Each row was made from one path, in order. Every step used is in the known rows, and no mark comes twice. Write each row's path.
In the rows, 128 means zero.
Known rows:
degize -> kogupop -> refo -> riseg -> fovo: [154  81  63 169 131 160 104 145 148 140 120 178 106 110 123 135 173  59
 122 141 192 156 154 104]
bofilin -> fovo: [147 140 165 126 149 213 102 126  82 139 127 121 113 106 104 128 137 148
 123 114 128 116 113 125]
kogupop -> fovo -> degize: [139 147 182 139 199  88 130 103 114 135 121  59 154 125 102 134 109 168
 123 136 105 113 125 160]
degize -> kogupop -> bofilin: [156 113 138 158 112 168 135  78 154 169 164 153 156 106 154 127 173 122
 154 133 156  93 141 129]
bofilin -> fovo -> degize -> kogupop -> refo -> riseg: [103 107 123 152 163 180  56 158 112 149 105 156 111  89 109  87 209  98
  77 146 171 100 166 124]
kogupop -> bofilin -> fovo: [158 150 147 141 135 214 126 115  76 184 135 127 112  85 137 130 153 154
 126 127 121  72 124 117]
refo -> fovo: [112 158 151 122 134 104 145 104 136 108 157 142 154 143 114 158  98 148
 135 125 112 150 145 122]
degize -> refo -> fovo -> riseg -> kogupop: [ 82 142 104  76  57  81 138 151 174  94 123 106 119 160 139 128  95 170
 167  92  97 147 102 162]
riseg -> kogupop: [174 116 142 107 114 121 123 124  99 106 118 113 122 127 113  93 105 127
 103 102 130 119 137 129]
refo -> riseg -> fovo -> degize -> kogupop -> bofilin: [175 116  86 167 150 116 121 104 125 187 140 113 117  98 155 101 217 110
 143 163 183  61 168  86]
kogupop -> refo -> riseg: [141 118  80 149 133 152 127 146 118 128 120 177 115 110 120 157 139  84
  97 147 131 139 174 122]
refo -> riseg -> fovo: [180 127  83 142 159 145 133 128 105 129 130 133 107 124 122 150 153  98
 148 149 150 137 151  88]
fovo -> degize -> kogupop -> refo -> riseg: [122  99 104 153 150 122  96 136 147 143 118 160 136 104 115 106 190  81
  95 148 172 115 180 131]
kogupop -> degize -> refo -> fovo -> riseg: [ 83 110  91  96  82 106 135 151 186 120 153 142 135 170 149 159  90 190
 187 120 103 140  51 167]
fovo -> riseg -> refo: [141 112 162  94  99 180 176 150 125 138  96 119 136 111  96 131  65 126
 147 106 126 132 101 164]
kogupop -> refo -> riseg -> fovo: [174 110  50 159 134 145 129 156 102 144 110 153  79 101 112 155 138  70
 114 140 154 141 150  96]
bofilin -> refo -> riseg -> fovo: [171 146  85 181 184 110 139  95 114 105 144 120  97 142 160 118 152 104
 172 149 151 147 123  93]
bofilin -> refo: [156 151 150 169 165 122 148  71 127 108 155 116 120 136 145 116 115 137
 167 121 124 143 105 134]
riseg -> refo -> fovo: [118 134 191  88 121  88 159 127 120 124 127 147 178 138  97 144  55 139
  99 121 101 151 153 119]
riseg -> fovo: [197 122 117 142 141 154 142 117 101 146 134 100  96 104 104 148 121 117
 161 116 152 133 102 101]
kogupop -> refo -> fovo: [103 142 125 132 112 100 145 136 134 126 140 158 123 120 103 167  83 117
 102 117 114 160 143 132]
degize -> refo -> fovo -> riseg: [ 75 153 107 100  81 120 152 136 195 115 146 121 127 146 136 176 110 177
 211 108  90 154  90 162]
refo -> fovo -> riseg -> kogupop: [ 93 154 126  84  86  96 144 154 134  82 133 119 121 154 121  99  69 152
 131 110 123 150 125 164]
degize -> kogupop -> refo: [132  81 125 155 113 171 114 117 160 138 135 173 133 101 108 134 141  85
 121 114 171 146 129 140]
bofilin -> refo -> fovo -> degize -> kogupop: [ 83 158 178 165 177  44 119  60 167  99 176 107 156 155 144  79 144 161
 163 132 144 140 128 137]
bofilin -> fovo -> degize -> refo: [136 139 157 118 146 163  90 127 107 167 107  71 103  95 106 129 186 185
 146  99 106  76  98 121]
fovo -> bofilin -> refo -> riseg -> kogupop: [127 135 107 136 153  79 133 127  94  52 121 147 124 185 194  74 140  64
  66 167 119 149 146  72]

Which path is each row?
[ 75 143  93 125  84 135 159 159 151 121 131 151 101 115 106 157  74 125
 139 114 123 162 111 175]
kogupop -> refo -> fovo -> riseg
[153 139  94 116 102 152  82 150 101 155 100 130 107 124 181 108 194 148
 108 132 101  69 158  96]
degize -> refo -> riseg -> kogupop -> bofilin -> fovo
[ 77 143 127  96  98  92 149 129 157 109 144 146 147 166 162 194 135 121
 128 139  78 156 107  72]
degize -> refo -> fovo -> bofilin
[139 125 117 112 144  70  92 135 157  85 104 112 165 185 154 133 134 149
 119 137  81 145 158 141]
degize -> refo -> riseg -> kogupop -> fovo
[139 134  99 125 147  95 119 119 143 138 125 103 133 126 133 145 195 150
 155 135 102  89 158 107]
fovo -> degize -> refo -> riseg
[ 53 117 110 131  81 147 134 148 193 119 149 178 125 122 116 134 110 113
 155 118 157 176 117 182]
degize -> kogupop -> refo -> fovo -> riseg
[111 103 121 108 106  77 112 120 171 123 158 151 154 173 147 170 103 182
 152 123  96 134  85 128]
kogupop -> degize -> refo -> fovo
[ 93 130 185  78 115  94 170 147 105 110 112 157 181 153 131 159  62  96
  60 149  86 160 136  72]
riseg -> refo -> fovo -> bofilin
[ 90 137 170 128 145  75 114  94 163 118 161 120 170 134 108 110 147 152
 135 131 149 126 154 133]
refo -> fovo -> degize -> kogupop
[124  78  56 153 129 161 115 162 126 126 115 192 101 124 152 145 184  11
  82 169 183 163 136  56]
degize -> kogupop -> refo -> riseg -> fovo -> bofilin
[115 138 164 129 165 127 146 121 118 100 122 119 165 163 145 161 106 106
  92 165  92 160 107 117]
kogupop -> fovo -> bofilin
[175 118  57 132 128 130 121 126 144 140 126 126 105 130 143 173 179 121
 182 129 127 131 129  83]
degize -> refo -> riseg -> fovo
[161 121 108 109 131 112 111 139 106  88 120 144 130 149 131  96 131 105
  94 137 134 124 185 114]
refo -> riseg -> kogupop
[111 146 151 135 147 159 151 128 155 110 130  93 139 141 118 150  84 158
 172 130 106 155  89 199]
kogupop -> fovo -> riseg
[127 139 146 154 159 127 164  91 109  96 146 128 119 152 174 127 130  93
 125 150 115 150  90  88]
fovo -> bofilin -> refo
[189 130 126 141 162 109 142 119  85 164 124  57  86  89  93 120 138 134
 150 112 152  95 108 101]
riseg -> fovo -> degize
[121 120 113 107  88 205 104 202  80 126  71 119  51  94 100  75 101 118
  88  85 140 130  90 177]
bofilin -> fovo -> riseg -> kogupop -> refo
[190  71 129 101 120 104 102 140  92 107 128 133 132 158 126  80  81 137
  82 119 143 110 100 139]
riseg -> kogupop -> degize
[100 150 155 145 130  68 134  81 154 169 167 121 165 118 144 112 157 158
 133 148 144  79 161 123]
refo -> fovo -> degize -> kogupop -> bofilin
[134 160 105 140 147 147 100 133 102 194 109 101 110  97 165 130 228 170
 135 144  98  34 154  99]
kogupop -> bofilin -> fovo -> degize -> refo -> riseg
[110 129 196 113 118  59 150 101 135 183 132 126 190 110 127 105 118 148
  97 132 133  79 169 119]
riseg -> refo -> fovo -> degize -> kogupop -> bofilin
[115 144 141 117 125 246 119 152 102 130 120 115  89 101 103 123 126 155
 162 113 133 121  83 163]
bofilin -> fovo -> riseg
[114 134 118 111  92  65 129 157 112 104 117 142 112 132 104 115  69 114
  62 106 122 156 154 133]
riseg -> kogupop -> refo -> fovo
[124 146 119 118 162 154  78 141 108 149 105  98 114 114 131 127 213 165
 133 130 104  79 143 105]
bofilin -> fovo -> degize -> refo -> riseg
[156 130 172 120 152  96 118 125 117  97 110  89 153 158 118 108  78 148
  95 119 108 145 133 160]
riseg -> kogupop -> fovo
[ 59 108 125 129 104 120 129 142 159 105 142 202 148 145 144 157 129  62
  68 149 142 179 132  95]
degize -> kogupop -> refo -> fovo -> bofilin
[119 122 191 104 129 148 163 146 138 124  93  99 168 135 102 141  42 150
 136 122  99 154  93 195]
kogupop -> fovo -> riseg -> refo
[180 151 131 164 124  80 153  78 101 131 138  97 105 135 180  69 120 133
 128 114 123  93 127 124]
riseg -> kogupop -> bofilin -> refo
[136 135 165 103  95 231 161 158  74 193  86 118 111  80 124 115  99 149
 126 115 118  82  97 152]
kogupop -> bofilin -> fovo -> riseg -> refo
[ 83 158 121 109 102 131 163 136 156 103 157 133 127 138 114 145  84 156
 174 121 116 153 112 167]
refo -> fovo -> riseg
[162 105 115 120  98 121 125 156  95 125 100 129  96 109 104 107  93  93
  68  92 139 130 141 139]
riseg -> kogupop -> refo
[140 108 164 137 155 127 111  92 146 144 144 108 152 105 101  99 173 127
 139 119 166  99 136 139]
fovo -> degize -> kogupop
[ 92 117 159 143 140 174 126 115 194 106 143 119 166 150 127 126 120 150
 185 134 142 166  91 208]
degize -> kogupop -> fovo -> riseg
